What can hang from each mark:
Z_482: Z_372
Z_186: Z_357 Z_597
Z_470: Z_372
Z_827: Z_357 Z_372
Z_880: Z_357 Z_372
Z_372: Z_482 Z_827 Z_880
Z_357: Z_186 Z_827 Z_880

Every row comes from one small tree of marks. The marks that hang from a mark follow it in brackets, in the order of their numbers. Every link used is in the known rows. Which tree was each row made from?
Known rows:
Z_357{Z_186 Z_880{Z_372}}: [-2.68 -1.74 -3.20 1.05 -1.00 -1.62 0.27 -0.89 -0.60 1.86 0.10 -2.27 0.14 1.42 -1.28 3.11 1.26 2.29 2.23 -2.75 0.31 1.78 1.67 -2.06 -1.68 1.53 -0.95 -1.56 3.46 -0.55]
Z_827{Z_357 Z_372{Z_880}}: [-2.20 -2.98 -0.26 1.39 2.68 -0.11 -1.90 0.62 0.93 0.50 1.51 -3.85 0.39 1.25 0.90 -0.03 0.07 1.58 1.94 -1.52 -1.99 2.41 0.64 0.56 -1.54 0.64 3.50 0.32 0.95 1.21]
Z_470{Z_372{Z_482 Z_880{Z_357}}}: [-1.90 -4.02 -1.88 0.95 -0.49 -0.42 -1.42 2.36 0.11 1.61 -2.28 0.89 0.89 2.06 -0.47 0.99 0.74 -0.31 0.88 0.78 -2.70 -0.41 -0.11 -0.58 0.02 -0.81 1.75 0.45 0.39 -1.05]
Z_357{Z_186 Z_827{Z_372} Z_880}: [-5.34 -1.92 -1.11 0.81 1.01 -3.12 0.81 -1.60 0.47 2.16 2.79 -1.83 -1.45 0.99 -0.50 3.01 0.83 3.44 1.61 -4.79 0.24 4.17 1.47 -2.98 -1.38 2.49 0.52 -2.19 4.25 2.15]
Z_880{Z_372}: [0.11 -0.46 -0.65 0.46 -0.74 0.25 -0.51 0.82 0.20 0.83 -0.02 -1.86 1.52 0.78 -0.19 1.22 0.80 -0.85 0.31 0.18 -0.80 -1.69 -0.31 -0.23 -0.29 -0.03 0.53 -2.13 0.72 -0.45]
Z_186{Z_357{Z_827 Z_880} Z_597}: [-2.06 -0.29 0.53 0.08 -0.54 -4.33 -1.08 -3.74 -0.84 1.36 2.13 1.03 1.38 0.24 -2.05 2.20 0.61 5.46 -1.01 -4.34 1.36 1.73 0.16 2.30 -0.31 2.94 -3.40 -1.23 6.04 2.61]
Z_880{Z_357{Z_186} Z_372}: [-0.98 -1.40 -4.75 0.51 -1.24 -1.01 -0.04 -0.16 -1.02 0.18 -0.17 -2.53 2.08 0.86 -0.09 3.23 1.24 1.49 2.53 -0.97 -0.41 0.42 1.71 -1.17 -2.05 -0.44 -1.28 -2.41 1.88 -0.59]
Z_470{Z_372}: [-1.65 -0.22 0.80 0.05 -1.30 0.16 -0.45 1.28 0.46 0.68 -0.09 2.00 0.23 -0.13 0.17 0.62 -0.07 0.43 -1.13 0.12 0.45 0.36 -0.72 0.78 0.98 -0.13 1.34 -0.24 -0.13 -0.08]
Z_357{Z_880}: [-1.92 -0.78 -0.21 0.64 -0.38 -1.46 0.08 -1.07 0.24 1.02 -0.43 0.75 -1.10 1.04 -0.74 0.50 0.47 1.94 0.81 -1.47 0.09 1.31 0.51 -0.65 0.21 1.07 -0.19 -0.39 2.11 0.31]
Z_186{Z_357{Z_827} Z_597}: [-0.39 0.41 0.84 -0.45 -0.39 -2.76 -1.03 -2.74 -1.15 0.32 2.57 0.55 2.39 -0.87 -1.28 1.70 0.05 3.43 -1.84 -2.80 1.25 0.36 -0.33 2.87 -0.32 1.92 -3.19 -0.72 3.99 2.24]
Z_357{Z_186{Z_597} Z_827 Z_880{Z_372{Z_482}}}: [-4.17 -2.80 -2.18 -0.54 -0.74 -3.11 1.20 -1.39 -1.31 2.63 0.83 -3.17 0.89 0.67 -2.83 4.37 1.74 1.63 1.24 -4.10 -1.18 0.18 1.30 -1.78 -2.42 2.70 -1.64 -1.38 5.89 0.51]
Z_482{Z_372}: [-1.04 -0.63 -0.09 0.25 -1.02 -1.00 0.16 0.70 0.44 1.63 -0.50 0.80 -0.37 -0.41 -0.03 -0.15 1.12 -1.19 -0.74 -0.83 -0.34 -0.46 -0.92 -1.97 -0.19 0.45 0.43 -1.73 -0.77 -2.14]
Z_357{Z_186{Z_597} Z_880{Z_372}}: [-3.32 -0.77 -2.07 0.08 -2.83 -2.19 0.82 -2.25 -2.34 1.34 0.12 -1.43 1.01 0.88 -2.50 4.04 0.84 3.25 1.59 -3.62 0.92 0.35 1.56 0.52 -2.14 2.57 -2.14 -1.44 4.23 -0.11]
Z_357{Z_186 Z_880}: [-2.83 -1.14 -2.45 0.50 -0.46 -1.81 0.77 -1.64 -0.88 1.24 -0.12 -0.36 -1.21 0.71 -1.12 1.77 0.35 3.26 1.96 -3.11 1.01 3.38 1.96 -1.85 -1.52 1.45 -1.51 0.50 2.55 -0.11]
Z_357{Z_186 Z_827 Z_880{Z_372}}: [-3.17 -2.63 -3.45 0.12 0.51 -3.45 0.07 -1.74 -0.30 2.71 1.41 -2.41 0.64 0.75 -0.91 3.65 1.29 2.21 1.77 -4.04 -0.15 2.42 1.28 -3.26 -2.06 1.45 -1.25 -3.11 5.24 1.03]
Z_880{Z_357{Z_186{Z_597}} Z_372}: [-1.62 -0.48 -3.66 -0.43 -3.11 -1.49 0.45 -1.74 -2.68 -0.36 -0.15 -1.74 2.77 0.36 -1.45 4.21 0.93 2.40 1.90 -1.79 0.22 -1.07 1.70 1.34 -2.51 0.82 -2.28 -2.34 2.71 -0.17]
Z_186{Z_357{Z_827{Z_372{Z_482}} Z_880}}: [-3.75 -2.66 1.02 2.29 1.44 -2.41 -0.81 0.60 2.61 2.78 3.27 -2.60 -0.48 2.04 -1.47 1.50 1.93 3.03 0.03 -3.54 -0.99 2.60 -0.03 -0.52 0.81 2.88 0.41 -1.05 4.39 1.87]
Z_357{Z_186{Z_597} Z_880{Z_372{Z_827}}}: [-2.81 -0.71 -0.82 -0.67 -1.50 -2.41 0.45 -2.54 -2.45 0.77 -0.03 -1.92 1.08 2.40 -2.63 4.69 1.75 2.23 0.90 -4.34 0.19 0.43 2.37 0.22 -3.05 2.07 -1.37 0.17 5.53 2.31]
Z_186{Z_357{Z_827 Z_880{Z_372{Z_482}}} Z_597}: [-2.31 -2.28 -0.13 0.71 -0.66 -3.28 -0.89 -1.07 0.04 2.61 1.98 -2.31 2.48 1.40 -2.94 3.22 2.14 2.83 -0.53 -3.49 -0.84 -0.62 -0.11 1.39 -0.39 3.05 -2.39 -1.89 6.28 1.20]
Z_186{Z_357 Z_597}: [0.28 1.12 1.21 0.22 -1.78 -0.87 -0.89 -1.89 -1.49 -0.58 1.29 0.65 2.06 -0.10 -1.62 1.08 0.12 3.61 -1.28 -1.48 1.74 -0.23 -0.11 4.18 -0.11 1.78 -2.89 0.54 1.88 0.78]

Which tree is each row?
[-4.01 -0.20 -0.28 -0.25 -0.03 -0.48 0.89 -1.04 -0.98 -0.99 3.04 -4.09 0.44 -0.76 -0.58 2.29 0.25 3.88 1.88 -3.13 0.38 2.63 2.00 2.55 -2.80 2.21 0.91 1.16 1.99 1.51]
Z_827{Z_357{Z_186{Z_597}} Z_372}
[-3.96 -0.79 -1.54 -1.22 -0.55 -4.13 1.08 -4.05 -2.24 1.37 1.23 0.40 -0.13 -0.50 -2.00 3.51 0.26 4.19 0.81 -4.96 1.08 2.52 1.70 -0.69 -2.30 2.60 -2.71 -0.83 5.58 1.86]
Z_357{Z_186{Z_597} Z_827 Z_880}
[-1.48 -2.24 -4.96 -0.39 0.36 -2.93 -0.27 -1.00 -0.66 1.01 1.37 -2.58 2.55 0.22 0.35 3.88 1.33 1.37 2.19 -2.24 -0.99 0.98 1.42 -2.18 -2.46 -0.36 -1.55 -3.82 3.84 0.99]
Z_880{Z_357{Z_186 Z_827} Z_372}
[-2.25 0.43 2.45 0.35 -0.71 -2.18 -1.05 -1.86 -0.27 0.58 4.10 -1.19 2.03 0.17 -1.12 2.34 0.48 3.65 -1.56 -3.36 0.99 0.56 -0.63 3.23 0.02 2.82 -0.93 -1.88 3.48 2.96]
Z_186{Z_357{Z_827{Z_372}} Z_597}
[-1.95 -2.54 -3.95 -1.05 -0.02 -4.01 -0.81 -3.68 -3.59 0.61 -0.38 -0.18 2.18 0.19 -0.95 3.75 -0.07 3.24 1.52 -3.48 -0.81 1.53 1.67 -0.48 -3.60 0.61 -2.56 -1.15 4.67 1.55]
Z_372{Z_880{Z_357{Z_186{Z_597} Z_827}}}
[-1.37 -3.48 -3.74 0.30 0.47 -3.04 -1.29 -0.88 -1.59 1.67 -2.02 -0.45 0.80 2.49 -0.27 2.46 1.92 -0.02 1.50 -3.20 -1.91 2.13 1.89 -3.69 -4.02 -0.58 -0.39 -0.31 1.95 -0.17]
Z_482{Z_372{Z_827 Z_880{Z_357{Z_186}}}}
[-3.82 -2.38 -0.81 0.47 1.63 -0.78 1.19 1.35 0.92 1.66 2.80 -4.21 -0.79 0.38 -0.67 2.14 1.12 -0.23 0.91 -2.72 -1.53 2.20 0.88 -3.18 -1.47 1.46 1.47 -0.14 1.71 0.92]
Z_357{Z_186 Z_827{Z_372{Z_482}}}
[-2.10 -0.04 -1.32 -1.70 -0.29 -2.62 0.99 -2.92 -2.57 0.23 1.43 -0.56 0.98 -1.44 -1.22 2.95 -0.15 2.21 -0.14 -3.29 0.97 1.22 1.15 -0.08 -2.46 1.47 -2.46 -0.36 3.51 1.61]
Z_357{Z_186{Z_597} Z_827}
[-2.85 -3.50 -1.86 -0.66 -1.10 -1.36 -0.65 0.11 -2.62 0.61 -1.94 0.11 1.52 2.59 -2.21 3.89 1.14 0.96 0.54 -2.14 -1.89 0.60 2.15 0.43 -3.17 0.18 0.19 2.90 3.01 1.42]
Z_470{Z_372{Z_482 Z_827 Z_880{Z_357{Z_186{Z_597}}}}}
[-4.13 -2.89 -2.95 -0.04 -0.22 -1.47 1.06 -0.31 -0.78 1.03 0.65 -5.10 0.93 0.59 -2.46 3.06 1.84 2.92 2.98 -3.42 -1.18 1.27 2.66 0.60 -3.13 2.39 -0.33 1.09 4.85 -0.41]
Z_827{Z_357{Z_186{Z_597} Z_880{Z_372{Z_482}}}}
[-3.42 -1.12 -0.75 0.21 0.97 -1.61 0.63 -0.43 0.12 1.17 3.24 -2.66 -0.37 -0.16 0.22 2.45 0.38 1.39 0.70 -3.22 0.07 2.89 0.97 -2.18 -1.54 1.38 0.80 -1.56 2.27 1.88]
Z_357{Z_186 Z_827{Z_372}}
[-2.68 -4.56 -1.97 -0.03 3.17 -0.36 -1.32 2.14 0.14 1.03 -0.50 -3.40 0.40 1.81 -0.51 1.42 1.07 0.06 1.27 -2.45 -2.64 3.91 2.47 -1.25 -3.71 -0.30 2.68 5.18 2.72 1.70]
Z_470{Z_372{Z_482 Z_827{Z_357{Z_186}} Z_880}}
[-0.16 -2.77 0.38 0.28 1.08 -1.78 -1.86 0.07 -0.40 2.20 -1.81 0.03 0.19 2.38 -0.24 0.49 1.42 -2.46 -0.80 -2.14 -2.13 0.18 -0.18 -2.75 -2.17 -0.13 1.43 -0.07 0.88 -0.06]
Z_482{Z_372{Z_827 Z_880}}
[0.02 -4.06 -0.76 -0.11 4.80 -0.07 -1.69 1.41 0.85 0.31 -0.81 -4.43 0.49 2.34 -0.24 -0.48 1.37 -1.71 1.43 -1.08 -4.03 1.75 1.89 -0.89 -3.02 -0.62 2.68 4.28 2.24 1.95]
Z_372{Z_482 Z_827{Z_357} Z_880}
[-2.62 -2.12 0.61 1.08 2.26 1.24 0.43 2.80 2.76 -0.09 2.35 -5.17 -0.67 0.56 0.30 -0.31 1.26 -0.11 1.57 -0.63 -2.59 1.20 0.66 0.42 -0.57 0.80 3.87 1.38 0.18 0.65]
Z_827{Z_357 Z_372{Z_482}}
[-3.35 -1.75 -3.45 0.15 1.78 -1.95 0.55 -1.41 0.13 0.26 0.95 -2.38 -0.85 -0.07 -0.23 1.09 0.56 4.39 3.15 -3.52 0.22 5.15 2.87 -0.76 -2.68 1.25 -0.46 1.84 3.61 0.79]
Z_827{Z_357{Z_186 Z_880}}
[-0.10 -3.85 -2.83 0.97 0.85 -0.47 -1.13 0.94 -0.26 0.88 -2.32 -1.16 0.69 2.20 -0.60 0.28 0.95 -0.63 1.94 0.55 -3.29 -0.36 0.64 -1.37 -0.96 -0.66 0.43 0.46 0.58 -0.95]
Z_372{Z_482 Z_880{Z_357}}
[-0.72 -3.49 -0.68 0.08 3.23 -1.98 -2.21 0.17 0.54 1.61 -0.80 -2.04 0.56 1.44 0.56 -0.21 1.59 -1.24 0.46 -2.54 -2.93 1.97 0.76 -1.69 -3.35 -0.36 2.37 1.12 1.78 0.71]
Z_482{Z_372{Z_827{Z_357} Z_880}}
[-0.91 -2.21 1.09 0.08 0.75 -0.60 -2.42 0.61 -0.46 1.10 -1.40 1.46 0.69 2.53 -0.15 1.26 0.26 -0.90 -1.25 -1.04 -1.23 0.87 0.13 -0.16 -0.95 -0.67 2.35 1.51 1.62 2.10]
Z_470{Z_372{Z_827 Z_880}}
[-0.40 -1.30 0.28 1.47 0.22 -1.97 -2.15 -0.87 0.78 1.32 0.94 -1.77 1.69 3.56 -1.35 2.44 2.28 2.43 -0.11 -2.97 -0.02 1.13 1.00 0.72 -0.74 1.27 -1.05 -0.61 5.16 2.50]
Z_186{Z_357{Z_880{Z_372{Z_827}}}}
[-1.74 -3.73 -2.68 -0.06 3.18 -2.26 -1.50 -0.46 -0.53 1.57 -0.55 -3.18 0.46 1.20 0.12 1.11 1.63 0.17 1.59 -3.95 -2.13 3.97 2.27 -3.10 -5.05 -0.05 1.13 1.99 2.31 0.34]
Z_482{Z_372{Z_827{Z_357{Z_186}} Z_880}}
[-1.19 -1.43 0.23 0.25 0.41 -1.58 -0.77 -0.46 0.51 1.25 -0.28 -1.61 0.48 3.14 -0.82 2.49 2.07 -0.13 0.51 -2.15 -1.24 -0.18 1.06 -1.10 -1.07 0.62 0.86 -1.03 3.86 2.23]
Z_357{Z_880{Z_372{Z_827}}}
[-2.30 -0.55 -3.21 -1.61 -0.74 -3.58 0.74 -3.40 -2.68 -0.39 1.03 0.02 1.73 -1.06 -0.92 3.76 0.24 3.35 1.22 -3.03 0.30 1.07 1.78 0.26 -2.70 0.80 -2.95 -1.61 3.93 1.85]
Z_880{Z_357{Z_186{Z_597} Z_827}}
[-0.97 -4.48 -2.82 -0.19 4.70 -0.46 -0.97 0.74 -0.35 0.30 -0.47 -5.25 0.33 2.02 -0.70 0.76 1.22 -0.39 2.46 -2.43 -3.22 3.74 3.17 -1.94 -4.62 -0.22 1.40 5.37 2.73 1.58]
Z_372{Z_482 Z_827{Z_357{Z_186}} Z_880}
[0.55 -3.35 0.40 0.22 2.55 0.09 -1.33 1.20 -0.27 1.18 -1.82 -2.10 0.02 3.05 -1.01 0.20 1.14 -3.00 0.12 -0.55 -3.30 -0.02 0.78 -1.82 -1.82 -0.36 1.65 3.21 1.12 1.14]
Z_372{Z_482 Z_827 Z_880}
[-2.11 -2.31 -1.96 0.70 1.29 -1.49 -0.92 -0.14 1.40 0.92 0.82 -3.40 0.80 0.84 0.07 1.15 1.31 2.36 2.41 -1.94 -1.21 1.54 1.02 0.09 -1.23 0.86 1.21 -1.55 3.82 0.71]
Z_827{Z_357{Z_880{Z_372}}}
[-0.66 -4.09 -3.72 0.21 2.03 -0.96 -0.68 0.23 -1.30 0.53 -1.97 -2.55 0.56 3.33 -1.24 2.20 1.62 -0.47 2.45 -1.66 -3.02 1.92 2.90 -2.74 -3.75 -0.77 -0.11 2.93 2.51 1.13]
Z_372{Z_482 Z_827 Z_880{Z_357{Z_186}}}
[-3.49 -3.70 -4.08 0.97 1.62 -1.16 0.75 1.10 1.11 1.59 0.64 -5.78 0.24 1.08 -1.23 2.01 2.10 1.92 3.67 -2.66 -1.87 2.79 2.58 -1.63 -2.79 1.32 0.62 0.93 3.87 -0.64]
Z_827{Z_357{Z_186 Z_880{Z_372{Z_482}}}}
[-3.12 -1.98 -0.82 -0.53 -0.97 -1.52 1.13 -0.71 -1.72 1.48 -0.52 -3.55 0.69 2.89 -3.43 4.27 2.53 0.49 1.07 -3.77 -1.42 -0.25 2.46 -0.44 -3.12 2.32 -0.68 1.69 5.05 1.21]
Z_357{Z_186{Z_597} Z_880{Z_372{Z_482 Z_827}}}
[-1.66 -3.46 -0.10 1.04 -0.08 0.53 -1.30 2.87 0.15 2.37 -1.80 0.35 0.17 1.50 -0.76 0.35 0.33 -1.22 -0.57 0.41 -2.09 -0.09 -0.69 -0.79 0.24 0.03 2.31 1.61 -0.01 -1.24]
Z_470{Z_372{Z_482 Z_880}}
